Known rows, with every step that occurs:
karuned netodu nodav vofak: .01, -.50, -.17, -.18, -.25, .15, -.57, .27, .21, -.24, -.26, -.45, -.20, -.31, .14, -.28, .38, .28, -.34, -.20, -.04, -.03
movar netodu karuned kesi borap: .13, -.30, -.23, -.24, -.28, .09, .30, .12, .50, .09, -.40, -.17, -.16, -.14, .15, -.23, .09, .09, -.23, -.11, -.25, .05
vofak nodav netodu karuned kesi: -.09, -.31, -.24, -.16, -.22, .17, -.25, .11, .44, .44, -.10, -.26, -.27, .01, .21, -.40, .13, .31, -.07, -.24, -.03, -.01
borap vofak nodav netodu karuned kesi: -.22, -.42, -.35, -.14, -.26, .07, -.17, -.04, .44, .48, -.11, -.26, -.25, .07, .12, -.42, .15, .27, .04, -.32, -.05, .07
netodu karuned kesi: .02, -.45, -.22, -.25, -.21, .14, -.06, .15, .32, .04, -.22, -.31, -.11, -.31, .03, -.22, .10, .11, -.16, -.02, -.09, .03
movar kesi karuned netodu nodav: .19, -.78, -.03, -.31, -.20, .33, -.15, .36, .42, -.09, -.27, -.53, -.12, -.33, -.02, -.23, .21, .32, -.49, -.07, .04, -.13
vofak nodav netodu movar: -.06, -.09, -.17, -.34, -.18, .09, -.30, .31, .19, .29, -.05, -.20, -.21, .15, .13, -.51, .11, .45, -.02, -.41, -.01, -.08
kesi karuned: .09, -.15, -.17, -.33, -.15, .26, -.11, .20, .22, -.23, -.31, -.19, .06, -.20, .20, -.01, .03, .16, -.16, .14, .00, -.11
netodu nodav: .21, -.51, -.13, -.41, -.24, .12, -.29, .37, .14, -.34, -.25, -.29, .03, -.26, -.03, -.21, .20, .26, -.15, -.11, -.04, -.03
vofak nodav netodu: -.14, -.01, -.15, -.32, -.19, .18, -.39, .23, .26, .39, -.05, -.06, -.06, .19, .31, -.35, .18, .43, .06, -.15, .02, -.07
movar kesi borap vofak: -.09, -.29, -.24, -.36, -.21, -.03, .28, -.01, .36, .03, -.38, -.14, .13, -.21, -.05, -.17, .17, .14, -.02, .04, -.05, .16
movar netodu karuned kesi: .00, -.56, -.13, -.27, -.22, .17, -.03, .15, .48, .20, -.21, -.15, -.11, -.13, .16, -.32, .14, .12, -.18, -.22, -.24, .02
nodav vofak: -.13, -.08, -.18, -.25, -.15, .10, -.51, .10, .17, -.23, -.28, -.13, -.01, -.26, .31, -.16, .26, .18, -.07, -.04, -.04, .03
netodu movar kesi: .02, -.44, .01, -.46, -.07, .12, -.06, .30, .30, .04, -.20, -.26, .01, -.33, -.04, -.38, .14, .27, -.19, -.17, -.01, .00
karuned kesi borap vofak: -.11, -.32, -.44, -.19, -.28, .02, .30, -.12, .28, .10, -.33, -.18, -.01, -.11, -.08, -.13, .20, .03, -.13, .10, -.12, .13
movar netodu: -.02, -.33, -.03, -.45, -.19, .18, -.13, .28, .31, .09, -.18, .05, .14, .01, .26, -.24, .20, .20, -.08, -.14, -.23, -.05
movar netodu nodav vofak borap: .05, -.57, -.27, -.21, -.25, .05, -.49, .13, .33, -.42, -.33, -.07, -.19, -.37, .24, -.46, .25, .38, -.11, -.38, -.18, -.05
nodav vofak borap kesi karuned: -.08, -.35, -.43, -.12, -.29, .03, -.28, -.10, .36, -.57, -.34, -.14, -.05, -.38, .39, -.19, .07, .25, -.30, .03, .00, -.03
nodav vofak borap: -.10, -.19, -.34, -.19, -.18, .04, -.42, .07, .15, -.37, -.29, -.09, -.08, -.50, .21, -.29, .18, .28, .01, -.04, -.05, -.03
kesi borap: .13, .06, -.22, -.37, -.24, .06, .18, .23, .16, -.18, -.37, -.15, .07, -.21, .08, -.06, .09, .14, -.11, .17, -.07, .00
borap kesi karuned netodu movar: .00, -.51, -.24, -.26, -.30, .11, .05, .29, .25, -.14, -.14, -.51, -.12, -.17, .02, -.31, .08, .22, -.55, -.13, -.04, -.10
nodav netodu: -.14, -.15, -.11, -.40, -.16, .17, -.17, .36, .26, .06, -.09, -.09, .02, .08, .37, -.20, .18, .31, .03, -.11, -.13, -.05
borap vofak nodav netodu: -.28, -.13, -.28, -.29, -.23, .07, -.30, .07, .26, .43, -.06, -.06, -.03, .27, .21, -.37, .21, .39, .18, -.24, -.01, .01

Rows:
-.09, -.14, -.21, -.30, -.25, -.08, .04, .08, .53, .32, -.30, -.22, -.17, .03, .15, -.45, .06, .39, .19, -.39, .00, .13 -> movar kesi borap vofak nodav netodu karuned
.07, -.36, -.16, -.29, -.20, .21, .02, .39, .16, -.03, -.17, -.50, -.19, -.20, -.06, -.28, .07, .23, -.40, -.11, -.04, -.16 -> kesi karuned netodu movar
.15, -.20, -.30, -.22, -.26, .06, .26, .12, .35, -.05, -.40, -.31, -.16, -.30, .03, -.14, .05, .08, -.21, .05, -.12, .06 -> netodu karuned kesi borap
-.19, -.19, -.27, -.31, -.22, -.02, -.21, .16, .19, .33, -.04, -.20, -.17, .22, .03, -.53, .14, .42, .09, -.49, -.03, .00 -> borap vofak nodav netodu movar
-.22, -.41, -.12, -.35, -.12, .05, -.17, .10, .43, .48, -.10, -.19, -.13, .07, .04, -.57, .20, .45, .02, -.46, .03, .04 -> borap vofak nodav netodu movar kesi
-.19, -.38, -.43, -.17, -.33, -.11, -.35, -.05, .27, -.49, -.24, -.09, .02, -.43, .31, -.31, .20, .27, -.21, -.03, -.04, .04 -> nodav vofak borap kesi
-.14, -.22, -.41, -.15, -.26, .01, .09, -.02, .35, .46, -.16, -.25, -.34, .22, .02, -.50, .16, .32, -.11, -.40, -.06, .04 -> karuned kesi borap vofak nodav netodu movar
-.10, -.03, -.35, -.27, -.27, -.08, .03, .12, .24, .27, -.18, -.21, -.23, .22, .03, -.48, .10, .38, .04, -.43, -.06, .03 -> kesi borap vofak nodav netodu movar
.00, -.33, -.27, -.30, -.29, .12, -.07, .08, .33, -.36, -.26, -.19, .14, -.15, .28, -.06, .05, .15, -.35, .14, .00, -.03 -> borap kesi karuned
-.05, -.33, -.44, -.20, -.31, -.08, .34, -.07, .32, .00, -.39, -.29, -.09, -.21, -.10, -.17, .10, .03, -.04, -.06, -.14, .17 -> netodu karuned kesi borap vofak
-.08, -.47, -.39, -.32, -.35, -.09, -.08, .10, .21, -.38, -.16, -.10, .14, -.40, .12, -.28, .10, .26, -.21, .09, -.06, -.02 -> vofak borap kesi
.07, -.46, -.36, -.18, -.24, .02, -.52, .13, .18, -.57, -.34, -.20, -.19, -.55, .12, -.36, .22, .36, -.08, -.21, -.04, -.04 -> netodu nodav vofak borap
-.15, -.47, -.39, -.05, -.33, .11, -.22, .03, .37, -.29, -.23, -.36, -.15, -.37, .30, -.25, .17, .27, -.49, .05, -.02, -.10 -> nodav vofak borap kesi karuned netodu
-.07, -.29, -.27, -.24, -.27, .00, .09, .02, .31, .53, -.22, -.36, -.15, -.09, -.28, -.50, .19, .33, -.19, -.18, .10, .04 -> karuned netodu movar kesi borap vofak nodav
-.08, -.22, -.13, -.40, -.16, .07, -.10, .43, .19, .00, -.09, -.22, -.14, .05, .19, -.38, .12, .34, -.04, -.36, -.15, -.05 -> nodav netodu movar
-.07, -.47, -.23, -.24, -.32, .19, -.02, .20, .32, -.08, -.15, -.41, .03, -.16, .18, -.12, .14, .19, -.53, .16, .00, -.10 -> borap kesi karuned netodu
-.02, -.17, -.45, -.15, -.33, -.04, .04, -.18, .32, .33, -.31, -.25, -.16, -.09, -.16, -.35, .10, .18, .01, -.10, .03, .11 -> netodu karuned kesi borap vofak nodav
.01, -.58, -.36, -.21, -.32, .04, .08, .24, .24, -.25, -.15, -.47, -.20, -.34, -.04, -.41, .03, .31, -.51, -.14, -.04, -.15 -> vofak borap kesi karuned netodu movar
-.09, -.31, -.01, -.38, -.08, .15, -.24, .25, .44, .43, -.09, -.19, -.16, .01, .13, -.55, .16, .48, -.09, -.37, .07, -.03 -> vofak nodav netodu movar kesi
.16, -.84, -.35, -.20, -.39, .11, -.10, .26, .33, -.44, -.22, -.50, -.15, -.40, .00, -.30, .14, .35, -.54, -.06, -.01, -.15 -> vofak borap kesi karuned netodu nodav
